Each row was made from one small tree. The marks that hang from a mark follow it in brackets, in the order of their numbers. Every link used is in the known rows. Write each row's tree.
Known rows
Q908(Q79(Q655) Q815 Q995): [ 32.5  -2.9  -9.1 -18.9  -6.4  30.2  15.1   6.1   3.2 -11.3  -8.2  -0.1
 -35.1  38.9   4.7 -14.2  -8.5 -31.3  13.2   3.7 -21.3 -14.3  -5.9  27.1
  14.2]
Q601(Q79(Q655)): [ 19.3  22.4  -0.8  21.5 -20.6  -5.6 -12.2  14.1  -4.7  -0.1  11.0  -3.8
  -5.7   3.9   3.1  13.5  -5.0  41.3 -13.7   6.2  10.0  14.6  -1.6  21.3
  28.0]
Q119(Q908): [  1.0 -13.1  -2.5  22.4  -2.5 -27.6 -19.1   8.9  15.1  11.3  15.6 -39.3
  28.3 -16.4  12.5  -6.3   4.1  18.7 -21.1   1.3  -9.8  -0.5  13.0  -8.3
  45.7]
Q119(Q601(Q79) Q655 Q908(Q995)): [ -5.4 -16.7  11.5  31.0   9.1 -53.1 -41.1  22.9   7.2  -0.6 -15.1  18.6
  14.3 -16.5 -19.7  45.9  18.7  13.6 -36.4  -0.5  20.5 -12.1 -36.1  -8.1
  53.0]
Q119(Q601(Q79) Q908): [ -4.1 -19.4  11.6  42.5   6.7 -38.4 -50.2   3.0  -0.7  13.5  -1.9  -6.4
  21.7 -29.1  -9.7  11.9  15.3  31.2 -33.6   1.9  23.1   0.7  -8.1 -12.0
  33.8]
Q815(Q601(Q119) Q908(Q79)): [-15.2   6.2   2.7 -11.1 -10.3  15.8   4.3 -11.3  -5.9   5.1 -14.4  29.2
   8.9   9.4  -7.2 -41.5   2.6  -6.9  -0.2 -21.9  11.2  21.0   6.1  -2.4
 -61.5]
Q908(Q815(Q601)): [ -9.0 -15.7   7.8  19.7  14.2 -11.0   5.8  26.0  -6.5   6.2  12.6 -33.0
   9.1   5.0   7.3   7.5   4.6  -7.3   4.0  -4.3 -20.5  13.0  15.1  14.4
  -5.5]
Q908(Q79 Q815(Q655) Q995): [ 23.4 -17.7  -9.3 -15.0  10.4  20.2  46.0  -1.9  -7.1  -1.5 -11.4 -10.7
 -29.4  25.5   6.3   4.5   4.5 -40.6  22.7   1.6 -13.0 -14.8  -8.5   2.6
  18.2]
Q815(Q601(Q79) Q655): [ -3.6  -2.2  13.8  20.3   9.8 -17.6  19.5  19.8 -21.3  12.2   0.6 -18.3
  10.9 -16.1   3.6  31.1   6.7  40.8  -7.0  16.9   7.0  23.1   9.5  -2.3
 -11.5]
Q79(Q601(Q119)): [-27.8  30.9 -14.9   7.7   3.2 -23.0 -37.0 -29.9  21.6  13.1  29.5   0.1
  -6.8 -27.0  14.8  20.7  -4.6   5.5  -1.2 -16.1  -4.1  21.3  40.8 -13.3
  -0.5]
Q119(Q601 Q655): [-29.5  14.2 -25.9  51.0 -11.0 -38.2 -10.3   5.2   2.3  18.2   4.6 -19.0
  26.2 -17.0  -1.1  33.2   3.4  -1.9 -16.7  -8.8   9.0  13.6 -26.7  27.6
  43.9]
Q815(Q601): [-21.3   2.8  -4.0  28.8   1.9 -25.7   1.8  17.9   3.8  25.3   8.5 -35.8
  20.2  -5.7  17.4  10.0   3.0  13.6 -16.0   3.1 -25.1  26.4  27.4  17.3
  -4.3]
Q908(Q79(Q601 Q655) Q815 Q995): [ 19.2  12.3  -9.0 -24.8   9.0  29.8   6.7  -3.7  19.4 -14.3   5.7  12.3
 -52.2  20.9   1.4  12.2 -13.5 -33.6  19.0   0.5 -36.5 -14.5  24.0  22.7
   2.1]
Q908(Q79(Q601(Q119)) Q815 Q995): [  2.3  -1.3   4.6 -26.1  19.0   8.5 -21.5 -27.8  20.0  -9.6  -0.1  32.5
 -46.0   8.1   1.2   7.0  -0.9 -43.1  20.1 -20.8 -12.4  -0.6  27.3 -10.3
 -16.3]
Q79(Q601 Q655): [-10.3  42.0 -23.9   9.6  -8.0   1.0  -5.3  -6.5  21.5   9.3  36.2 -18.4
 -13.9 -12.7  16.3  28.6 -16.6  15.0  -0.3   4.2 -27.9   8.2  33.5  17.1
  15.2]
Q815(Q601 Q908(Q79(Q655) Q995)): [ -1.6  20.6 -13.7 -23.5 -12.1  31.3  32.4  16.1   3.2   5.5 -13.5  26.5
 -18.4  44.4  -0.5 -15.5  -3.9 -12.5  -5.3   5.8 -29.8  -0.1   2.5  19.6
 -38.5]
Q815(Q601(Q119) Q655 Q908): [-37.2  20.9  -7.6 -12.7  -3.8   3.4  34.3  -5.6 -18.5  10.3   9.9   6.8
  20.1   1.4   3.7  -0.8   6.2   5.3  11.8  -4.2  12.8  10.6  -6.5 -33.9
 -46.5]
Q908(Q815(Q601 Q655) Q995): [-13.6 -14.2   4.1  -7.7  23.9  -4.4  40.7  23.5 -10.0   8.7   3.8 -25.3
  -9.0  19.3  13.7  35.2   6.8 -23.5  16.1  16.7 -28.5  -6.1   4.9  -9.7
  -1.7]
Q815(Q601(Q119) Q908): [-39.4  20.8  -3.1   1.1  -9.7  -7.1  -4.1   3.7  -2.7  12.3   9.1  16.6
  20.3   9.4   2.8 -12.6   5.8   3.6  -3.9 -20.6   7.7  20.7   7.9 -17.1
 -43.2]
Q119(Q908(Q79 Q815)): [ 33.5 -47.0  15.1   4.6   8.0  11.3  -3.6   3.9   0.2 -14.3  -5.7 -22.6
   5.2  -2.8  -6.2 -39.7   3.9 -14.9   2.1  -6.1   0.3 -16.6  -0.6   4.8
  27.0]
Q601(Q79): [ 13.6   6.9   1.5  37.6  -7.2 -29.0 -20.6  11.7  -1.4  10.1   8.2  -3.4
  -1.4  -7.3   7.2  22.1   9.6  32.1 -21.8  -9.7  12.6  26.1  11.1  12.0
  30.7]

Write each row's tree
[ -3.9 -40.1  22.4 -17.0  33.9  -9.4  26.4  27.4  -7.0  -2.4   3.9 -29.9
   7.2   4.6   6.6  18.8   9.2 -13.3  10.4  25.5 -23.2 -25.6  -0.1 -33.0
   4.5] : Q119(Q908(Q815(Q601 Q655) Q995))
[ 19.7 -51.5  30.7 -19.0  27.6   2.0  -2.0  21.8   4.4  -7.6 -21.2  -9.7
  -3.2  14.3  -4.9 -16.9   7.8 -26.7  -1.9   8.0 -27.1 -19.0  11.5  -2.0
 -11.3] : Q119(Q908(Q79 Q815(Q601) Q995))
[  6.5  16.6 -27.0   4.8 -20.7  30.7  56.9  -9.1 -10.4   4.6  -0.7   0.9
  -2.9  12.6  -0.7 -17.0   8.3  -9.3   8.2 -11.3   7.3   1.8 -10.4   4.5
  -0.4] : Q815(Q655 Q908(Q79))
[-18.6  43.8 -17.5 -11.5  -7.7  -2.2 -24.8 -29.3  19.4   4.3  32.8   1.2
  -9.5 -17.0  13.5  12.0 -19.5  13.3   6.8  -3.6  -6.3   8.9  32.6  -7.0
  -8.6] : Q79(Q601(Q119) Q655)
[  1.6  15.3 -24.4   0.3 -15.8   8.9  18.5   3.8  13.7  12.1  -8.2  26.9
 -21.6  37.6   1.5  -7.5  11.8 -27.8 -10.1 -24.1 -16.0   6.4   1.9  10.4
   5.1] : Q815(Q908(Q79 Q995))
[-26.5  29.1 -11.6  10.0   0.5 -29.7 -27.0 -15.4  18.1  -4.1  23.1   9.9
   6.0 -32.7   1.7  39.8  -7.8   5.3   1.6 -20.0   8.4  20.8  10.1  -0.9
  11.5] : Q79(Q601(Q119(Q655)))
[  5.9 -24.6  21.8  -9.5   8.4   9.2   4.7   6.6 -16.7 -22.7 -24.1  10.3
  15.9  -4.0 -18.0 -19.9  -3.3 -19.1  20.4  -9.9  18.8   8.1 -23.0  17.6
 -31.6] : Q908(Q79 Q815(Q601(Q119(Q655))))
[ -5.0 -23.9  -5.1  13.7   4.0 -25.3 -17.9   1.0  14.1   4.6 -27.0   4.6
  15.0 -10.4 -13.9   9.6   6.7 -18.3 -24.2   3.8  -2.6 -22.9 -29.5  11.7
  39.3] : Q119(Q601 Q655 Q908(Q79 Q995))
[-13.2   5.9  -4.0  56.2  -7.4 -42.0 -27.6  15.8 -10.1   7.5  -6.8   8.2
  15.8 -23.3 -17.5  44.1   9.8  24.5 -25.6  -9.9  29.9  18.8 -34.5  24.4
  40.4] : Q119(Q601(Q79) Q655)
[ -7.3   4.1  -5.7   9.1  -8.3  14.4  24.5  12.9  -2.0  11.6  -8.8   9.0
   7.1  14.1  -6.0 -26.1   6.2  -5.4  -8.9 -13.8 -12.7  18.7  10.6  21.6
 -39.0] : Q815(Q601 Q908(Q79))
[ -8.7 -16.1  13.5 -22.5  25.3   2.5  -9.2 -24.2  -0.4 -19.2  29.3 -14.2
   1.7 -36.5   1.3  12.6  -2.2  -7.3  31.7   0.4  11.9 -24.0   8.1 -54.0
   5.2] : Q79(Q601(Q119(Q908(Q815(Q655)))))
[-10.4   1.8  26.7  16.7   2.4 -36.7 -26.0  18.3 -15.2  -8.2 -10.9  22.1
  27.9 -25.1 -16.3  24.9   4.4  39.4 -13.1  -5.2  33.0  29.7 -15.2   3.0
 -19.0] : Q815(Q601(Q79 Q119(Q655)))
[  6.2  -3.0   0.0 -25.9  15.2  29.1  14.9 -38.4  -4.4 -14.0   8.1   5.1
 -24.0 -16.2  -0.4  -1.3  -4.4 -27.0  39.3  -9.0  11.6  -3.1  12.9 -17.6
 -23.4] : Q908(Q79(Q601(Q119)) Q815(Q655))
[ 13.3  22.3   6.0   2.7 -19.9  -8.8 -31.8 -11.2 -10.4  -3.0   7.0  19.0
  -2.3  -3.0   3.2  -2.7  -8.8  41.1  -6.0   2.6  32.7  14.1  -5.3  -5.4
   2.1] : Q601(Q79(Q655) Q119)
[  4.4   9.4  10.3  21.6 -12.0 -36.0 -29.6   4.4 -10.9 -12.3  -3.5  23.9
  16.8 -22.2 -13.1  21.1   2.0  32.8 -11.4 -17.1  46.0  23.8 -24.9   0.9
  22.2] : Q601(Q79 Q119(Q655))
[-13.8 -29.8  -0.2   2.5  24.1 -17.2   4.1  -0.4  -2.3   4.0   3.5 -24.3
   1.3  -0.1   4.4  25.6  14.0 -33.4   3.2  13.3  -4.4 -39.8 -24.6 -35.8
  41.6] : Q119(Q601 Q908(Q815(Q655) Q995))
[  2.9 -24.7  18.3 -22.8  13.7  25.6  30.9 -15.8 -27.3  -6.5 -17.3 -12.2
   4.7  -3.5  -1.6 -26.3  -1.6 -18.5  34.7   6.4  14.2   0.5  -4.2 -11.5
 -48.9] : Q908(Q79 Q815(Q601(Q119) Q655))
[ 20.5  -7.2   4.1 -40.3 -10.0  10.2 -19.8 -24.5  14.1  -6.9 -18.2  13.1
  -2.2   9.3   7.3 -41.2 -11.9  -1.8  -2.0  15.6   1.3 -23.4  -0.4 -18.6
   3.0] : Q601(Q119(Q908(Q79(Q655) Q995)))
[ -9.5  10.9   7.1  16.4  -0.9   0.4  36.4  24.5 -25.6   2.7   4.0  13.7
   6.7   2.7  -9.1  25.1  16.7  30.9  -4.5  -1.9  15.0  19.5  -8.6 -11.1
 -25.2] : Q815(Q601(Q79) Q655 Q908)
[  6.7 -10.0 -11.1  -6.3  -3.4   4.1 -16.7 -16.3  16.3  13.4 -20.4  -4.3
  -2.6   7.9   1.6 -19.2  -6.2  -9.6 -18.2  21.8 -15.9 -29.4  -8.8   5.1
  20.1] : Q119(Q601 Q908(Q79(Q655) Q995))
[ 17.0 -47.9  47.1   4.6  31.5  -2.9  10.4  31.8 -29.7 -20.1   0.2 -20.1
  16.3 -19.4 -14.1  11.9  11.1  28.1   7.1  18.0  17.4 -10.4 -12.6 -27.4
  -2.5] : Q119(Q908(Q815(Q601(Q79) Q655)))
[ 36.2  -3.6  -4.8  -5.8 -12.4  37.6  17.7   0.6  -9.6 -12.4  -0.8 -15.3
 -16.2  18.8   0.2 -33.6 -12.6 -15.4  17.4   1.0  -4.6  -8.1  -7.1  36.0
  12.8] : Q908(Q79(Q655) Q815)
[  3.9  16.6 -28.1 -13.0 -13.4  23.0  54.1  -5.3  -0.2   9.2  -9.0  17.0
 -21.1  31.0   4.3   1.7  10.5 -27.6   4.1  -7.7  -8.6  -5.3  -8.4  -2.9
   3.4] : Q815(Q655 Q908(Q79 Q995))
[-24.8 -12.2  -9.6  23.7   5.2 -49.4 -27.6  12.0  17.0   8.1  -4.6  -8.2
  23.8 -10.7  -3.0  35.9  11.4 -10.2 -28.8   5.1  -4.7 -19.2 -28.6  -2.9
  56.9] : Q119(Q601 Q655 Q908(Q995))
[  8.6 -11.5  -9.4   7.5 -10.8  12.3 -14.9 -19.6   2.4  11.1 -12.3 -20.4
  14.8 -12.2  -4.0 -37.5  -9.3   6.5 -13.8  18.9   1.5 -22.3 -11.9  12.8
  16.5] : Q119(Q601 Q908(Q79(Q655)))
[-28.1  16.3 -13.5   8.4  -4.4   7.0  50.1  17.7 -15.9  16.7  14.2 -14.6
  15.5   6.6   6.1  13.9   6.4   5.9   3.3   1.9  -8.6  11.3   2.3  -8.6
 -23.2] : Q815(Q601 Q655 Q908)
[ 11.9  31.3 -28.6 -18.0 -27.0  31.6  28.0   3.9   9.3   1.7  -7.7  30.9
 -26.8  47.1   2.0 -16.8  -3.6 -18.8  -5.4  -7.5 -17.7  -7.1  -8.2  17.0
   0.4] : Q815(Q908(Q79(Q655) Q995))
[ 22.1   9.4  -7.2  -9.5   3.7  39.1   7.7  -8.8   9.5 -16.4  14.5  -3.5
 -33.5  -0.1  -1.3  -3.4 -15.4 -17.3  23.1  -3.2 -19.2  -3.1  19.5  30.7
  -3.4] : Q908(Q79(Q601 Q655) Q815)
[ -6.8  43.8 -18.8 -28.0 -22.1  39.9  -2.5 -35.2  11.4 -11.4  12.5  44.4
 -22.5   5.7  -7.3 -24.2 -14.4  -5.0  14.2 -17.4   6.7   5.6  14.8  -2.4
 -43.2] : Q815(Q908(Q79(Q601(Q119) Q655)))
[ -4.8 -11.2   6.9   7.3  -4.9 -34.4 -27.7  -1.6   5.6 -11.5   3.2  -8.2
  42.7 -29.9  -4.7  -4.4  -3.1  18.2 -10.2  -6.8  28.9  -8.5 -23.1 -16.7
  34.4] : Q601(Q119(Q655 Q908))
[ 10.3 -13.5  27.5  10.6  -0.8 -33.0 -54.2  -6.3  -4.4  -9.1   2.5   9.6
  19.0 -26.0  -5.6  -9.9   8.7  39.1 -18.1  -5.1  41.3   6.9  -1.1 -34.5
  17.2] : Q601(Q79 Q119(Q908))
[ -8.7  18.2  -1.8 -20.2   1.4  -5.2 -38.5 -24.9  24.0  -8.0  28.2  -4.0
   5.6 -30.4   8.8  -4.4 -16.4  23.9   1.4  11.1  -0.3  -9.8  25.7 -29.3
   3.6] : Q79(Q601(Q119(Q908)) Q655)
[ 21.7  17.1 -22.9 -11.9 -16.2  14.8  11.7  -3.7  13.2  11.0  -9.9  -2.5
 -23.5  29.5  14.8  -9.6  -9.9  -8.2  -7.6  13.1 -26.8  -4.6   8.4  29.5
  15.7] : Q908(Q79(Q655) Q995)
[ 17.8 -30.5   4.9   2.2   0.0  27.3 -10.2 -10.5  -7.8 -14.2 -10.3 -17.3
   5.9  -0.4 -14.5 -41.4  -5.5 -15.6   6.3  12.1   6.6 -33.0 -25.8   9.0
  14.9] : Q119(Q601 Q908(Q79(Q655) Q815))
[ -1.5  33.3 -13.4 -36.8  -4.5  14.5 -16.9 -36.7  25.5   0.4   0.2  31.1
 -37.5   8.2  10.2   0.7 -17.2 -13.1   8.3   3.4 -17.6  -0.9  30.9  -0.2
 -20.1] : Q908(Q79(Q601(Q119) Q655) Q995)
[ 21.4 -12.9   9.6 -10.5   0.4  36.9  22.4  13.7 -13.3  -9.9  -8.4 -18.5
  -4.8  15.4  -1.0 -31.9 -14.2  -8.9  17.2  13.1 -20.0   0.4   1.8  37.4
 -28.3] : Q908(Q79(Q655) Q815(Q601))
[ 15.6  -6.2  28.2  -6.5  14.1   0.4  -1.2  41.0 -12.4 -12.1  -3.7  11.9
 -24.1  27.6  -4.1  26.0  -0.7   8.7  -0.7  17.7 -12.2   1.6  -2.7   8.6
  -9.0] : Q908(Q815(Q601(Q79(Q655))) Q995)
[  0.0 -31.6  20.8 -24.8  14.1   6.1  11.4 -21.9 -13.8  -0.1 -22.4 -19.6
  31.3 -30.7   1.6 -39.2  -0.3  14.4   6.7  24.7  12.0 -12.4   4.3 -31.2
 -39.6] : Q815(Q601(Q119(Q908(Q79))) Q655)
[ -5.9  21.8  -2.4 -29.0 -20.6  37.2  12.5 -10.5 -11.9  -2.0 -10.1  30.4
   4.7  18.9  -7.4 -50.0  -8.3   4.8  10.0  -1.7   8.1   7.5  -3.7   3.1
 -67.1] : Q815(Q601(Q119) Q908(Q79(Q655)))
